Known rows, with every way that one mark hangs from another:
[k_613 k_5 k_330 [k_512 k_187]]: [-1.36 -1.58 -0.62 -2.92 -0.07  1.95  3.24  1.94  0.15  0.20 -0.96 -0.14
 -2.00  2.20  3.63 -0.10 -0.06  0.16 -2.68  1.93  0.63  0.77 -1.07]
[k_613 k_5 [k_330 k_670] [k_512 [k_187 k_470 k_737]]]: [ 0.47 -1.71 -0.27 -3.51  2.48  2.03  1.83  1.51 -0.60 -1.50 -1.40  0.00
 -1.06  2.23  2.80  0.26  1.25  1.07 -2.93  1.67 -0.81  0.19 -0.82]
[k_613 k_5 [k_330 k_670] k_512]: [-1.29 -1.69 -0.60 -2.33  0.12  2.46  3.06  0.81 -0.20  0.39 -0.40 -0.15
 -1.67  2.31  4.24 -0.14  0.54  0.03 -2.38  1.88 -0.26  0.65 -0.18]
[k_613 k_5 [k_330 k_670] [k_512 [k_187 k_470 [k_737 k_47]]]]: [ 0.20 -1.87 -0.22 -4.32  2.06  2.22  1.79  2.90 -0.73 -1.50 -0.89  0.05
 -1.08  1.64  2.72  0.13  2.04  0.78 -2.79  1.36 -0.62  0.16 -0.82]
[k_319 k_641]: [-1.40 -1.95 -0.11 -1.38  0.67  1.94  2.74  1.99  0.88  3.86 -1.34 -0.19
 -1.78  0.77  1.65 -2.47 -2.85 -1.81 -1.21  1.34  1.59  3.23 -1.51]
[k_187 k_470 [k_512 [k_613 k_5 [k_330 k_670]]] [k_737 k_47]]: [ 0.22 -1.85  0.02 -4.30  2.55  1.44  1.67  3.61 -0.46 -0.04 -1.66  0.04
  0.07  0.73  1.71 -1.80  2.19  0.51 -2.34  0.96 -1.33  0.54 -0.47]
[k_187 k_470]: [-0.76 -1.98  0.41 -2.74  1.20  2.50  3.27  1.11  1.06  1.95 -2.07 -0.27
 -1.16  0.99  1.74 -1.72 -0.88 -1.19 -1.49  1.25  0.54  2.66 -1.47]
[k_319 [k_512 [k_187 k_470 [k_737 k_47]] [k_613 k_330]] k_641]: [ 0.30 -1.67 -0.31 -3.64  2.59 -0.32  0.31  4.87 -0.38  2.21 -2.54  0.28
 -1.54 -0.50  0.64 -2.74 -0.73 -0.75 -2.25  1.09  1.73  3.04 -2.36]
[k_324 k_670]: [-1.41 -2.01  0.36 -1.10  0.05  1.26  2.95  0.36  1.82  1.64 -2.08  0.14
 -1.38  1.29  1.98 -1.35 -1.70 -1.98 -1.06  1.80  1.75  3.17 -1.01]
[k_641 [k_319 [k_512 [k_187 k_737] [k_613 k_5]]]]: [ 0.02 -2.36 -0.42 -1.55  0.49  1.84  1.46  0.49  1.10  0.41 -1.79 -0.12
 -1.33  0.03  1.77 -1.14 -1.50 -1.37 -1.19  1.49  0.90  2.19 -2.79]
[k_641 [k_319 k_512]]: [-0.57 -2.33 -0.23 -0.47 -1.45  2.76  3.03 -0.41  1.48  2.68 -1.03 -0.02
 -1.71  0.62  2.13 -1.52 -1.90 -2.66 -0.70  1.55  1.39  2.98 -2.35]
[k_330 k_670]: [-1.00 -2.31  0.19 -2.77  0.92  3.07  2.06  0.33  0.76  1.55 -1.70 -0.21
 -1.58  1.28  2.32 -0.84 -1.90 -1.59 -0.89  1.24  0.50  2.51 -0.49]
[k_319 [k_512 [k_187 k_470] [k_613 k_5 k_330]] k_641]: [-0.37 -1.38 -0.63 -2.83  2.93 -0.31  0.64  1.85 -0.42  2.17 -2.27 -0.12
 -2.02 -0.07  1.86 -2.03 -0.71 -0.25 -3.03  1.58  1.76  2.54 -2.42]
[k_330 k_613]: [-1.38 -2.23  0.17 -2.83  0.60  3.37  3.21  1.29  0.46  1.38 -1.92 -0.44
 -1.90  0.84  2.47 -1.76 -1.83 -2.07 -0.67  1.84  0.97  2.55 -0.38]
[k_187 k_470 [k_512 [k_613 [k_330 k_670]]] k_737]: [ 0.83 -1.86  0.11 -3.67  2.70  1.16  1.56  2.56 -0.11  0.62 -2.74  0.13
  0.06  1.42  1.22 -1.95  0.30  0.33 -2.13  1.22 -1.28  1.10 -0.42]
[k_319 [k_512 k_187] k_641]: [-0.51 -1.75 -0.21 -2.05  0.97  0.92  1.07  1.36  0.44  3.71 -2.15  0.07
 -2.42  0.53  0.95 -1.90 -3.00 -2.16 -1.78  1.40  2.48  3.58 -2.26]
[k_330 [k_613 k_5 [k_512 [k_187 k_470 k_737]]] k_670]: [ 0.52 -2.26  0.07 -4.43  3.44  3.30  1.27  0.48 -0.98 -2.10 -1.85 -0.44
 -1.18  1.39  2.38  0.02  0.73 -0.18 -2.22  1.90 -0.89  0.42 -0.36]
[k_47 k_737]: [-0.96 -1.97  0.00 -2.78 -0.45  2.70  3.56  0.03  0.61  1.21 -1.31  0.12
 -1.21  1.23  2.57 -1.29 -2.01 -1.67 -0.41  1.31  0.66  3.11 -0.92]
[k_512 [k_187 k_470 k_737] [k_613 k_5 k_330]]: [-0.10 -1.73 -0.15 -3.73  3.27  0.93  1.68  2.95  0.22 -0.99 -2.70 -0.21
 -0.90  0.63  2.02 -1.19  0.08  1.06 -2.38  1.39  0.08  1.38 -1.70]
[k_512 [k_187 k_737] [k_613 k_5 [k_330 k_670]]]: [-0.40 -1.99 -0.33 -3.71  2.92  1.42  0.68  2.31 -0.01 -1.27 -2.39 -0.13
 -1.29  0.90  2.59 -0.47 -0.87  0.70 -1.83  1.39  0.10  1.29 -0.89]
[k_900 [k_47 [k_737 [k_187 k_470 [k_512 k_613]]]]]: [-0.40 -1.94  0.47 -6.59  0.58  1.18  1.94  0.26 -0.59 -0.40 -2.06 -0.12
 -1.13 -0.09  0.95 -2.67 -0.66 -0.63 -1.95  1.32  0.58  2.07 -0.16]
[k_187 k_512 k_737]: [-0.08 -1.90  0.30 -1.84 -0.09  2.20  3.24  2.21  1.03  2.23 -2.09  0.19
 -0.40  2.01  0.91 -2.00 -1.53 -1.30 -1.22  1.23 -0.41  1.90 -0.69]
[k_47 [k_737 k_187]]: [-0.74 -2.08  0.18 -4.12 -1.02  2.70  3.02  1.04  0.08  0.16 -1.62  0.15
 -1.45  1.00  2.50 -1.20 -1.97 -1.79 -0.69  1.06  0.80  3.18 -0.45]

Rows:
[-1.10 -2.26 -0.22 -3.36  1.38  3.69  2.34 -0.14 -0.62 -0.42 -1.01 -0.59
 -1.73  1.51  3.69 -0.37  0.05 -1.10 -1.68  2.12 -0.40  0.87  0.27] : [k_330 [k_613 k_5 k_512] k_670]
[-0.19 -1.94  0.27 -4.02  1.92  1.54  2.39  3.72  0.34  0.74 -1.94 -0.13
  0.19  0.35  1.07 -2.39  1.48 -0.21 -2.07  0.83 -1.03  1.07 -1.22] : [k_187 k_470 [k_512 [k_613 k_5]] [k_737 k_47]]
[-0.75 -2.34  0.46 -6.46  0.25  1.76  1.77  4.96 -0.01  0.73 -2.34 -0.17
 -0.91 -0.19  1.21 -2.26  0.50 -1.38 -2.13  0.52  0.30  1.98 -0.57] : [k_737 k_47 [k_187 k_470 [k_512 k_613]]]
[-0.84 -2.45 -0.04 -3.80  1.03  3.59  2.13  0.82 -0.45  0.23 -1.57 -0.41
 -1.78  1.46  3.01 -0.73 -0.89 -1.69 -1.24  2.00 -0.02  1.47  0.37] : [k_330 [k_613 k_512] k_670]
[-0.59 -1.56 -0.29 -2.14  0.74  1.08  2.90  2.88  0.40  1.03 -1.96  0.04
 -0.39  1.64  2.24 -2.08 -0.33  0.20 -1.90  1.48 -0.72  1.03 -0.59] : [k_187 [k_512 [k_613 k_5 k_330]] k_737]
[ 0.33 -2.31 -0.58 -2.76  1.88  1.77  0.66 -0.58  0.14 -0.19 -1.57 -0.20
 -1.62  0.12  2.54 -0.42  0.08 -0.56 -2.15  1.60  0.74  1.56 -2.33] : [k_641 [k_319 [k_512 [k_187 k_470] [k_613 k_5 [k_330 k_670]]]]]
[-1.04 -1.71 -0.54 -2.54  1.95  0.18  0.44  1.46  0.22  2.68 -2.32 -0.24
 -2.22 -0.23  1.66 -2.02 -2.22 -1.29 -2.27  1.48  2.07  3.02 -2.44] : [k_319 [k_512 k_187 [k_613 k_5]] k_641]
[ 0.45 -1.68  0.10 -3.19  1.91  0.86  2.54  3.47  0.33  1.20 -2.76  0.13
  0.03  1.36  1.15 -2.48  0.13  0.19 -2.12  1.30 -0.88  1.35 -0.84] : [k_187 k_470 [k_512 [k_613 k_330]] k_737]
[-0.76 -1.89  0.45 -5.37 -1.09  1.94  2.67 -0.26 -0.35  0.26 -1.39  0.05
 -1.57  0.70  1.24 -2.23 -1.52 -1.30 -1.47  1.42  0.98  2.23  0.13] : [k_900 [k_47 [k_737 [k_187 k_512]]]]
[-0.57 -2.32  0.36 -3.80  0.68  2.56  2.15  3.97  1.00  0.69 -2.07  0.09
 -1.35  0.64  0.95 -1.20 -1.58 -1.39 -0.84  0.85  1.11  2.50 -1.54] : [k_512 [k_187 [k_737 k_47]]]
[-0.63 -2.24 -0.76 -1.14  0.10  2.05  1.69 -0.61  0.49  1.00 -0.89 -0.16
 -1.68  0.34  3.36 -0.98 -0.58 -1.23 -1.40  1.71  0.71  1.94 -1.80] : [k_641 [k_319 [k_512 [k_613 k_5 [k_330 k_670]]]]]
[-0.01 -2.19  0.26 -4.59  0.97  2.26  2.44  4.17  0.50  0.16 -1.86  0.03
 -0.95  1.10  1.21 -1.04  0.13 -0.74 -1.96  1.11  0.18  1.54 -1.67] : [k_613 [k_512 [k_187 k_470 [k_737 k_47]]]]
[-0.45 -2.57 -0.03 -4.94  1.76  3.42  1.21  0.98 -0.62 -0.66 -2.01 -0.40
 -2.03  1.39  2.55 -0.04 -1.21 -1.44 -1.54  1.95  0.34  1.28 -0.01] : [k_330 [k_613 [k_512 k_187]] k_670]
[ 0.32 -1.93 -0.12 -4.24  4.20  1.24  0.55  2.11 -0.26 -1.69 -2.66 -0.20
 -0.88  0.73  2.11 -0.57  0.28  1.17 -2.38  1.31 -0.36  1.07 -1.18] : [k_512 [k_187 k_470 k_737] [k_613 k_5 [k_330 k_670]]]
[ 0.48 -2.10 -0.04 -4.89  1.72  2.12  1.53  4.00 -0.54 -0.82 -1.51  0.26
 -1.13  1.59  2.01 -0.31  0.95  0.14 -2.31  1.24 -0.21  0.84 -0.72] : [k_613 [k_330 k_670] [k_512 [k_187 k_470 [k_737 k_47]]]]
[-1.21 -1.76 -0.39 -1.81  0.83  0.34  1.30  2.07  0.54  4.21 -2.24 -0.09
 -1.96 -0.20  1.63 -3.13 -2.75 -2.11 -1.51  1.46  2.01  3.80 -2.00] : [k_319 [k_512 k_613] k_641]
[-0.27 -1.63 -0.26 -3.76  1.06  1.87  3.03  3.89 -0.22 -0.71 -0.96  0.06
 -1.12  1.59  2.58 -0.56  1.82  0.64 -2.78  1.45 -0.13  0.49 -1.40] : [k_613 k_5 k_330 [k_512 [k_187 k_470 [k_737 k_47]]]]
[-0.47 -2.22  0.62 -5.61 -0.37  2.45  2.51  4.14  0.03  1.18 -1.81 -0.03
 -1.07  0.45  1.09 -1.90  0.69 -1.70 -2.09  0.53  0.37  1.94 -0.48] : [k_737 k_47 [k_187 k_470 k_512]]
[-1.23 -2.11 -0.23 -3.84  0.99  3.10  2.78  1.12 -0.20 -0.42 -1.52 -0.58
 -2.05  1.31  3.10 -0.44 -0.51 -1.02 -1.96  2.16  0.53  1.04 -0.69] : [k_330 [k_613 k_5 [k_512 k_187]]]
[-0.13 -2.20 -0.14 -4.22  2.54  1.34  0.49  3.24  0.17 -0.64 -2.90  0.05
 -1.36  0.88  1.93 -0.84 -1.85  0.11 -1.36  1.29  0.45  1.92 -0.76] : [k_512 [k_187 k_737] [k_613 [k_330 k_670]]]
[-0.10 -2.68  0.12 -5.35  1.70  3.51  1.06  3.07 -0.72 -1.15 -1.74 -0.16
 -1.58  0.97  1.96 -0.40 -0.38 -1.43 -1.15  1.56  0.04  1.23 -0.01] : [k_330 [k_613 [k_512 [k_187 [k_737 k_47]]]] k_670]
[-0.18 -1.82 -0.20 -3.55  2.83  0.05  0.16  2.10  0.16  2.88 -3.02 -0.14
 -1.89 -0.43  0.71 -2.42 -2.09 -1.37 -2.33  1.32  1.99  3.38 -2.61] : [k_319 [k_512 [k_187 k_470] k_613] k_641]
[-2.10 -1.69 -0.51 -2.42  0.70  1.43  2.97  2.18  0.66  1.09 -1.62 -0.36
 -1.59  0.73  3.64 -1.70 -0.80 -0.10 -1.73  1.64  0.73  1.88 -0.99] : [k_512 [k_613 k_5 k_330]]
[-0.27 -1.39 -0.69 -1.80  2.13 -0.30  0.65  2.79 -0.18  1.98 -2.27  0.12
 -1.85  0.28  1.69 -2.23 -1.73 -0.38 -2.33  1.59  1.60  2.62 -2.14] : [k_319 [k_512 [k_187 k_737] [k_613 k_5 k_330]] k_641]
[ 0.14 -2.25  0.57 -4.39  2.01  2.40  2.01  3.76  0.75  0.29 -2.30  0.02
 -0.98  0.47  0.53 -1.27 -0.45 -0.89 -1.37  0.75  0.65  2.30 -1.82] : [k_512 [k_187 k_470 [k_737 k_47]]]
